Each row comes from the steps of one walk. Every step used is in the known rows, and no mark comes twice. Write the walk behind each row, first mark first.
Known rows
valif -> ruvufa -> guro: [ 1.704 -1.248  1.626 -3.419  2.484 -1.136  0.174 -0.128  0.555 -0.705
 -0.281 -1.595  2.440 -1.153 -0.311  0.038 -3.552 -0.140 -0.004  0.254
 -2.499 -2.265  0.757 -1.468 -2.931 -0.643 -0.380 -1.014  2.643]
rosi -> ruvufa -> guro -> puram: [ 1.845 -1.838  1.020 -2.306  2.790  0.916 -0.267  0.312 -2.287  0.037
  0.578 -1.826  1.581 -1.077  0.239 -0.157 -2.629 -0.265 -3.121  1.433
 -1.449 -1.339 -0.110 -1.943 -3.070 -0.823 -0.091 -1.817  2.606]
libem -> ruvufa -> rosi: [ 0.219 -1.137  1.716 -4.196  1.885 -1.207 -0.230  0.182 -1.659  0.959
 -0.061 -3.486  0.672 -0.379  1.924 -0.027 -0.173  1.303 -1.294  0.267
 -1.710  1.643  0.548 -1.914 -2.428 -0.097 -1.021 -1.266  2.853]
fudaz -> teborov -> ruvufa -> guro: [-1.058 -1.320  1.193 -3.291  1.340 -0.127  0.506  0.258  1.019 -0.878
 -0.312 -2.065  1.732 -0.567  0.068 -2.428 -3.702 -1.516 -0.906  0.287
 -1.539 -0.716 -0.043 -1.198 -2.736  0.502 -0.580 -1.018  2.437]
rosi -> fudaz -> degita: [ 3.540 -1.334  0.482 -3.507  0.949  1.427  1.118 -0.336  4.407  0.009
  0.100 -1.968  1.162 -2.626  3.177 -0.372 -3.624 -0.108 -1.492  2.940
 -1.009 -1.738 -0.659 -1.429 -2.347 -0.417 -0.287 -2.223  3.074]
zoni -> valif -> ruvufa: [ 0.056 -0.712  1.568 -2.525  1.848 -0.932  1.187 -1.650  2.120 -1.574
 -0.332 -1.335  1.780 -2.210  1.602  0.179 -2.863 -0.114 -2.154  1.684
 -3.306 -2.864  0.620 -2.702 -3.366 -0.869 -0.021 -1.100  2.619]
degita -> fudaz: [ 1.358 -1.553  0.478 -2.479  1.044 -0.071 -1.011 -0.361 -0.236 -0.089
  0.335 -2.602  2.241 -2.011  3.302  3.137 -2.777 -0.511 -1.967  2.517
 -1.222 -1.638  1.054  0.373 -2.506  0.045 -0.467 -1.404  2.356]
puram -> nabib: [ 1.192 -1.325  1.511 -5.138  2.283 -0.625  0.066 -1.402  0.167 -0.161
  0.370 -1.965  1.331 -2.097  1.994  1.596 -1.685 -1.478 -1.631  1.708
 -2.512 -0.621 -0.727 -3.114 -2.009  0.845 -1.018 -1.640  3.199]
fudaz -> degita -> zoni -> valif: [ 0.502  0.010  0.345 -2.186  1.992  0.292  2.048 -1.117  2.733 -0.954
  0.400 -1.700  1.959 -3.124  4.347 -0.833 -4.101 -0.815 -2.727  3.296
 -0.941 -1.877 -0.100 -2.008 -3.284 -0.033 -0.074 -1.974  2.501]
valif -> zoni: [ 1.038 -1.512  1.010 -3.177  0.374 -0.248 -0.890 -0.864 -2.050 -0.633
 -0.244 -1.466  2.506 -2.518  0.428  1.593 -2.949  0.049 -1.201  1.668
 -1.528 -2.518  0.678  0.690 -1.614 -0.568 -1.269 -0.609  3.044]
guro -> ruvufa: [ 1.625 -1.906  1.162 -2.688  2.042  0.316 -0.442 -1.394  2.620  0.068
  0.569 -1.859  2.305 -1.597  0.976 -0.056 -1.927 -0.188 -1.715  2.548
 -2.577  0.156 -0.040 -0.356 -2.879 -0.197 -0.471 -1.505  2.997]
rosi -> fudaz -> teborov -> ruvufa -> valif -> zoni: [-1.571 -1.789  1.666 -3.688  1.268 -0.193 -0.231 -1.590 -0.314 -0.354
 -1.042 -1.619  3.582 -1.356  0.713 -1.308 -0.726 -0.788 -2.486  1.561
 -0.523 -1.470  0.782 -1.196 -1.452 -1.367 -0.953 -0.364  2.533]
nabib -> puram -> guro -> ruvufa: [ 1.493 -2.492  1.263  0.300  4.347 -0.077 -0.962 -0.701  1.558  0.625
  0.770 -2.041  3.646 -0.260  1.222  0.140 -1.039 -1.664 -3.695  2.227
 -2.717 -1.195  0.297 -3.363 -3.014  0.840  0.354 -1.426  2.913]
zonel -> ruvufa -> valif: [ 0.243 -0.954  2.022 -4.282  3.160 -1.824  0.189 -0.610 -0.038 -1.711
 -0.642 -2.458  0.893 -1.418  0.092 -2.520 -0.241  0.429 -1.406  1.101
 -1.940 -2.459 -0.100 -2.694 -2.708 -1.444 -1.371 -1.181  3.213]
teborov -> ruvufa -> rosi -> fudaz -> degita -> zoni -> valif: [ 0.469 -0.631  1.029 -2.188  2.082 -0.218  1.254 -0.914  3.540  0.791
 -0.017 -2.198  2.818 -1.894  5.791  0.272 -2.240 -0.835 -4.062  2.433
  0.019  0.272  0.428 -2.521 -3.037 -0.291  0.230 -2.068  2.187]
libem -> ruvufa -> guro -> puram: [-0.023 -1.572  1.000 -3.233  2.970  0.534  0.048  0.316 -5.686  0.690
  0.653 -2.136  1.181 -0.466  1.010 -2.470 -2.590  0.725 -0.298  1.155
 -1.098 -0.168  0.179 -2.812 -2.810 -0.430 -1.121 -1.216  2.771]
rosi -> fudaz -> degita -> zoni: [ 2.551 -1.450  0.156 -2.536  2.189  1.661  0.286 -0.834  3.364  0.588
  0.430 -2.226  2.890 -2.777  4.888  1.273 -3.428 -0.311 -2.454  3.717
 -0.282 -1.726  0.294 -0.842 -2.552 -0.025 -0.241 -2.825  2.628]
degita -> fudaz -> teborov -> ruvufa -> valif -> zoni: [-1.856 -1.564  1.487 -3.266  1.638 -0.199  0.190 -1.584 -1.274 -0.696
 -0.844 -1.996  3.973 -1.379  1.097 -0.154 -1.507 -0.879 -3.061  1.794
 -0.278 -1.559  1.458 -0.154 -1.383 -1.006 -0.935  0.071  2.009]
libem -> ruvufa -> guro -> puram -> nabib: [ 0.249 -1.585  1.673 -4.861  4.146 -0.137  0.726 -0.828 -5.049  1.258
  0.770 -1.860  1.738 -0.690  1.787 -1.423 -1.936 -0.303 -1.021  1.039
 -1.312  0.634 -0.522 -5.218 -2.085  0.158 -1.222 -1.355  2.940]
puram -> guro -> ruvufa -> valif: [ 0.961 -1.115  1.765 -2.392  5.077 -1.489 -0.861 -0.625  0.797  0.214
  0.121 -1.792  3.228 -0.475  0.379 -2.281  0.941 -1.740 -1.972  1.928
 -2.032  0.561  0.556 -2.393 -2.671 -0.589 -0.570 -0.828  3.076]
rosi -> fudaz: [ 1.754 -1.888  0.707 -3.035  0.517 -0.036 -1.617 -0.413  1.021  0.303
  0.047 -2.076  1.657 -1.947  2.786  1.437 -1.757 -0.340 -1.168  2.262
 -1.545 -1.501  0.077 -1.065 -2.617 -0.440 -0.501 -1.979  3.044]
valif -> ruvufa: [ 1.336 -1.593  1.505 -3.280  2.110  0.215  0.089 -1.241  1.686 -1.133
 -0.218 -1.932  1.795 -1.876  0.774  1.681 -2.480  0.186 -1.617  1.662
 -3.435 -2.627  0.830 -1.195 -2.802 -0.278 -0.541 -1.495  2.749]
ruvufa -> guro -> puram -> nabib: [ 1.531 -1.459  1.459 -4.902  4.010 -0.070  0.557 -0.506 -3.494  0.437
  0.805 -1.494  1.727 -1.264  1.059 -0.650 -2.872 -1.765 -0.851  1.338
 -1.411 -0.216 -1.206 -4.011 -2.217 -0.058 -1.193 -1.366  3.050]
rosi -> fudaz -> teborov -> ruvufa -> guro -> puram: [-0.398 -2.134  0.872 -2.566  2.463  1.653  0.126  0.129 -1.404  0.294
  0.189 -1.741  1.993 -0.380  1.340 -2.662 -3.543 -1.391 -1.649  1.625
 -0.537 -0.492 -0.514 -2.240 -2.759 -0.757 -0.657 -1.559  2.484]
kesigi -> puram -> guro: [-0.108 -1.622  0.604 -2.309  3.136 -2.739 -0.966  1.728 -2.953 -0.416
 -0.079 -1.587  2.264 -1.614  2.616  0.768 -1.417 -1.339 -2.444  1.327
 -2.399 -1.184  0.327 -2.918 -2.917  0.311 -1.495 -1.466  3.809]
zonel -> ruvufa -> teborov: [ 0.615 -0.734  1.773 -3.113  3.054 -2.265  0.561  0.384 -0.013 -1.804
 -0.119 -2.589 -0.054 -1.427  0.501 -2.069 -1.944  0.318  0.044  0.361
 -1.769 -1.985 -0.901 -4.143 -2.546 -1.015 -1.395 -1.201  2.566]
nabib -> puram -> guro -> ruvufa -> rosi -> fudaz: [ 2.653 -2.637  1.651 -0.401  4.080 -1.072 -1.482 -0.043  2.378  2.339
  0.329 -2.625  3.974  0.392  2.620  1.085  0.240 -1.325 -3.630  1.471
 -1.339  0.591  0.079 -3.599 -2.764 -0.668  0.456 -1.614  2.874]
fudaz -> degita -> zoni -> valif -> ruvufa -> rosi: [ 1.689 -0.167  1.734 -2.890  3.810 -0.549  2.752 -0.978  4.174 -0.343
 -0.228 -2.265  2.514 -1.902  3.170  0.230 -3.070 -0.099 -3.135  1.613
 -1.666 -0.656  0.368 -2.344 -3.114 -1.296 -0.021 -1.589  2.307]

Write each row's walk
[ 1.417 -0.893  1.518 -1.154  4.974 -1.956 -0.427  0.305  0.832  0.108
  0.653 -1.954  2.264 -0.473  0.805 -1.817 -0.801 -1.930 -0.539  1.196
 -1.814  1.029 -0.237 -3.804 -2.496 -0.143 -0.533 -0.892  2.434]	puram -> guro -> ruvufa -> teborov
[-0.269 -0.018  1.811 -2.630  2.986 -2.279  1.843 -0.739  0.952 -1.887
 -0.143 -1.716  0.900 -1.647  1.131 -1.314 -2.337 -0.730 -0.256  0.737
 -2.638 -1.599 -0.151 -4.961 -3.166 -1.076 -0.295 -0.619  1.852]	zoni -> valif -> ruvufa -> teborov
[-1.124 -1.288  1.659 -4.586  1.832 -0.608 -0.746 -0.857 -1.042 -0.842
 -0.397 -2.476  1.267 -0.869  0.843 -0.444  0.757 -1.231 -1.879  1.328
 -1.986 -0.109  0.909 -1.739 -2.607  0.623 -0.979 -0.951  2.523]	teborov -> ruvufa -> valif
[ 0.689 -1.507  1.809 -3.437  1.494 -0.817 -0.613 -1.396 -1.043 -0.644
 -0.672 -1.683  3.168 -2.057 -0.360  1.154  0.117  0.230 -3.918  1.391
 -1.388 -2.267  1.225 -0.848 -1.773 -1.395 -0.329 -0.646  2.651]	rosi -> ruvufa -> valif -> zoni
[ 1.117 -1.705  1.291 -4.765  3.643  1.049  0.410 -1.346 -2.724  0.079
  0.877 -1.797  1.114 -1.820  2.011  0.702 -2.055 -1.580 -2.119  2.440
 -2.091 -0.382 -1.201 -3.704 -2.109  0.226 -1.377 -1.774  3.187]	guro -> puram -> nabib
[ 0.584 -2.208  0.990 -1.632  4.035 -2.205 -0.773  0.408  0.014  0.447
  0.307 -1.244  3.650 -1.228  2.257 -0.224 -1.092 -0.906 -3.059  2.103
 -2.571  0.450  0.313 -2.532 -3.052 -0.210 -1.015 -1.441  3.711]	kesigi -> puram -> guro -> ruvufa
[ 0.934 -1.595  1.486 -0.078  5.175 -1.541 -0.095  0.090  0.452  0.134
  0.841 -2.355  2.629  0.127  0.774 -1.319 -0.618 -2.196 -1.583  1.238
 -2.074 -0.109 -0.443 -5.598 -2.838  0.432  0.081 -0.892  2.133]	nabib -> puram -> guro -> ruvufa -> teborov
[ 1.052 -1.052  1.368 -2.518  2.051 -1.052  0.019  0.076  1.097 -1.016
  0.200 -2.651  0.541 -1.525  0.781  0.847 -0.637 -0.469 -2.494  0.852
 -2.062 -0.795 -0.196 -3.503 -2.699 -0.156  0.089 -1.654  1.933]	rosi -> ruvufa -> teborov
[ 1.326 -1.601  1.370 -2.831  3.751 -0.102  0.238  0.580 -3.148 -0.684
  0.276 -1.776  1.103 -1.004  0.011 -2.837 -3.848  0.420 -0.811  0.998
 -1.157 -2.372 -0.731 -2.359 -2.944 -1.613 -1.378 -1.416  3.169]	zonel -> ruvufa -> guro -> puram
[ 1.119 -1.087  1.412 -2.790  3.092 -1.212  0.385 -0.557  1.456 -0.416
  0.665 -2.175  1.363 -1.088  0.529 -1.539 -1.363 -0.893  0.132  1.504
 -1.948  1.076 -0.717 -2.788 -2.721 -0.456 -0.735 -0.955  2.201]	guro -> ruvufa -> teborov
[ 0.596 -0.982  2.033 -4.103  4.687 -0.858  2.028 -1.538 -1.922 -0.115
  0.439 -0.760  2.380 -1.403  1.452 -1.255 -3.322 -1.435 -1.775  1.201
 -2.105 -1.167 -0.777 -5.698 -2.741 -0.998 -0.528 -1.015  2.727]	zoni -> valif -> ruvufa -> guro -> puram -> nabib
[ 1.927 -1.673  1.301 -0.857  4.069 -0.490 -1.387 -0.441  1.999  0.655
  0.537 -1.580  3.230 -0.930  1.281 -0.395 -1.231 -1.351 -2.539  2.199
 -2.430  0.019  0.446 -1.305 -2.648  0.192 -0.311 -1.400  3.260]	puram -> guro -> ruvufa
[ 1.556 -0.162  0.758 -2.273  2.367 -0.504  1.637 -0.588  3.583  0.542
  0.131 -2.142  2.550 -2.398  5.359 -0.335 -2.971 -0.704 -2.979  2.695
  0.037 -0.273 -0.210 -2.346 -3.114 -1.158  0.160 -2.076  2.478]	ruvufa -> rosi -> fudaz -> degita -> zoni -> valif
[ 1.863 -1.869  1.699 -4.102  3.913  0.251  0.472 -0.804 -1.832  0.638
  0.715 -1.601  2.170 -1.252  1.122  0.655 -1.991 -1.143 -3.555  1.313
 -1.653 -0.458 -0.764 -4.411 -2.343 -0.217 -0.261 -1.907  2.806]	rosi -> ruvufa -> guro -> puram -> nabib
[-1.838 -1.576  1.485 -4.061  1.875  0.084  0.118 -1.090  1.785 -0.677
 -0.728 -2.422  1.855 -0.724  1.445 -2.394  0.053 -1.553 -2.308  1.750
 -1.282 -0.375  0.171 -2.467 -2.525 -0.445 -0.623 -1.220  2.440]	rosi -> fudaz -> teborov -> ruvufa -> valif
[ 2.475 -1.959  0.770 -1.691  5.293 -1.063  0.521  0.485  3.142  2.214
  0.333 -1.968  4.965 -1.506  5.758  0.544 -1.661 -0.685 -4.229  2.911
 -0.028  1.446  0.306 -2.635 -2.773 -1.047 -0.542 -2.546  3.180]	kesigi -> puram -> guro -> ruvufa -> rosi -> fudaz -> degita -> zoni
[-0.623 -0.964  1.417 -1.942  3.125 -0.430  1.605 -1.280  4.856 -0.077
 -0.561 -2.266  3.400 -1.428  3.518 -1.020 -2.783 -0.880 -3.290  1.902
 -1.128 -0.921 -0.067 -2.650 -3.149 -2.283  0.131 -1.844  2.278]	degita -> zoni -> valif -> ruvufa -> rosi -> fudaz -> teborov
[ 1.658 -1.721  2.012 -4.708  4.934  0.081  1.140 -1.218 -2.273  0.251
  0.500 -1.262  2.454 -1.129  0.770 -0.037 -3.044 -1.255 -1.250  1.170
 -2.266 -0.990 -0.618 -4.544 -2.276 -0.597 -0.931 -1.348  2.863]	valif -> ruvufa -> guro -> puram -> nabib
[ 1.962 -1.483  1.272 -2.651  1.313 -0.944 -0.631  0.339  1.149 -0.182
 -0.008 -2.008  2.029 -1.280  0.116  0.845 -2.219 -0.100 -2.703  0.418
 -1.822 -1.600  0.490 -1.425 -2.986 -0.227  0.444 -1.703  2.577]	rosi -> ruvufa -> guro
[ 1.190 -2.075  1.563 -3.509  0.986 -0.653 -1.734 -0.012  1.169  1.370
 -0.323 -2.849  1.772 -0.550  3.114  2.283  0.002 -0.523 -2.493  0.892
 -1.115  1.057  0.555 -1.147 -2.396 -0.215 -0.471 -1.701  2.698]	teborov -> ruvufa -> rosi -> fudaz
[-0.881 -0.374  0.533 -1.811  1.595 -0.861 -0.028 -1.188 -0.128 -0.827
  0.373 -1.800  2.281 -2.540  3.930  0.618 -2.593 -1.057 -2.467  2.694
 -1.448 -1.676  0.579 -1.662 -3.495 -0.009 -0.285 -1.728  2.491]	degita -> zoni -> valif
[ 3.225 -0.579  1.579 -3.285  2.362 -0.179  2.805 -0.686  6.127  0.120
 -0.472 -1.846  1.804 -2.027  3.403 -0.930 -3.181  0.221 -2.424  1.826
 -1.305 -0.950 -0.511 -3.160 -2.790 -1.945  0.338 -1.651  2.719]	zoni -> valif -> ruvufa -> rosi -> fudaz -> degita
[ 0.691 -1.349  1.064 -3.404  1.523  0.094  0.602  0.126  3.722 -0.005
 -0.421 -2.810  1.339 -1.085  1.737 -1.489 -2.410 -0.978 -1.597  1.376
 -1.108 -0.068 -1.175 -1.271 -2.508 -1.590 -0.628 -1.680  2.904]	ruvufa -> rosi -> fudaz -> teborov
[ 0.711 -1.536  1.640 -3.076  2.379 -0.607  0.897  0.031  4.514 -0.435
 -0.804 -2.851  1.350 -1.045  1.606 -2.657 -2.498  0.213 -2.219  0.922
 -1.078 -1.293 -1.298 -2.195 -2.509 -2.420 -0.868 -1.838  3.147]	zonel -> ruvufa -> rosi -> fudaz -> teborov
[ 0.779 -1.505  1.848 -3.682  2.479 -0.986 -0.258 -1.948 -0.826 -0.115
 -0.239 -1.258  3.875 -1.672 -0.631 -0.964 -0.548 -0.088 -1.528  1.988
 -1.339 -0.627  0.726 -0.203 -1.779 -1.711 -1.047 -0.025  2.892]	guro -> ruvufa -> valif -> zoni
[ 0.694 -1.273  1.625 -3.744  2.137 -0.591 -0.374 -0.873  1.017 -0.916
 -0.299 -2.503  1.540 -1.485  0.366  0.361  1.094 -0.314 -3.978  1.581
 -2.237 -1.273  0.596 -2.157 -2.863 -0.580  0.072 -1.637  2.588]	rosi -> ruvufa -> valif
[-0.588 -1.498  1.421 -3.138  1.781  0.034  0.384 -0.052  2.029  0.108
 -0.360 -3.441  1.950 -0.368  2.510  0.921 -2.058 -1.178 -3.356  0.954
 -0.979  1.133  0.450 -0.284 -2.342 -0.091 -0.603 -1.130  2.022]	degita -> fudaz -> teborov -> ruvufa -> rosi
[-0.281 -2.147  1.543 -4.305  3.692  0.939  0.872 -1.069 -0.891  0.940
  0.322 -1.497  2.534 -0.614  2.149 -1.841 -2.826 -2.160 -2.343  1.490
 -0.753  0.251 -1.257 -4.888 -2.039 -0.271 -0.779 -1.676  2.692]	rosi -> fudaz -> teborov -> ruvufa -> guro -> puram -> nabib
[ 0.798 -0.434  1.141 -2.059  3.186  0.438  2.607 -1.967  4.195 -1.212
 -0.020 -1.417  2.904 -2.864  3.584  0.122 -4.185 -0.006 -3.196  2.913
 -2.200 -2.975  0.782 -2.651 -3.303 -0.645  0.227 -1.876  2.287]	fudaz -> degita -> zoni -> valif -> ruvufa
[ 1.108 -1.201  1.674 -2.147  2.934 -1.508 -0.255 -1.166  2.464  1.018
 -0.350 -2.198  3.668 -1.430  4.388  2.127 -1.163 -0.162 -3.027  1.648
 -1.163 -0.563  1.022 -2.486 -3.147 -1.895  0.204 -1.889  2.360]	degita -> zoni -> valif -> ruvufa -> rosi -> fudaz
[ 0.522 -0.952  1.403 -2.427  3.560 -0.152  1.391 -0.445 -2.337 -0.807
  0.271 -0.971  1.912 -1.232  0.537 -2.105 -4.116 -0.564 -1.047  1.311
 -1.948 -2.113 -0.087 -3.261 -3.471 -1.666 -0.379 -0.910  2.549]	zoni -> valif -> ruvufa -> guro -> puram
[-1.236 -2.163  0.927 -2.707  0.515  1.272 -0.280 -0.964  3.153 -0.399
 -0.382 -2.291  1.756 -1.191  2.478 -0.603 -2.208 -1.098 -2.898  1.987
 -1.636 -0.960  0.018 -1.520 -2.458  0.341 -0.430 -1.873  2.552]	rosi -> fudaz -> teborov -> ruvufa
[ 2.150 -0.477  1.152 -0.297  4.868 -0.990  1.082 -0.661  4.989  1.706
  0.392 -1.623  4.409 -1.549  5.424 -1.292 -2.062 -1.364 -4.177  2.918
 -0.008  0.840  0.184 -3.167 -3.028 -1.248  0.589 -1.966  2.648]	puram -> guro -> ruvufa -> rosi -> fudaz -> degita -> zoni -> valif
[ 1.557 -1.646  1.335 -3.000  3.811  0.761  0.526 -0.104 -2.729 -0.417
  0.332 -1.475  1.945 -0.946 -0.154 -0.909 -3.828 -0.390 -0.650  1.311
 -2.101 -1.945  0.122 -2.063 -3.006 -1.204 -0.816 -1.220  2.659]	valif -> ruvufa -> guro -> puram
[-0.575 -1.771  1.133 -2.977  1.098 -0.183 -0.128  0.120  1.864 -0.030
 -0.432 -1.917  2.406 -0.517  1.177 -2.050 -3.288 -1.372 -1.067  0.597
 -0.902 -0.714  0.018 -1.697 -2.650 -0.074 -0.280 -1.343  2.456]	rosi -> fudaz -> teborov -> ruvufa -> guro
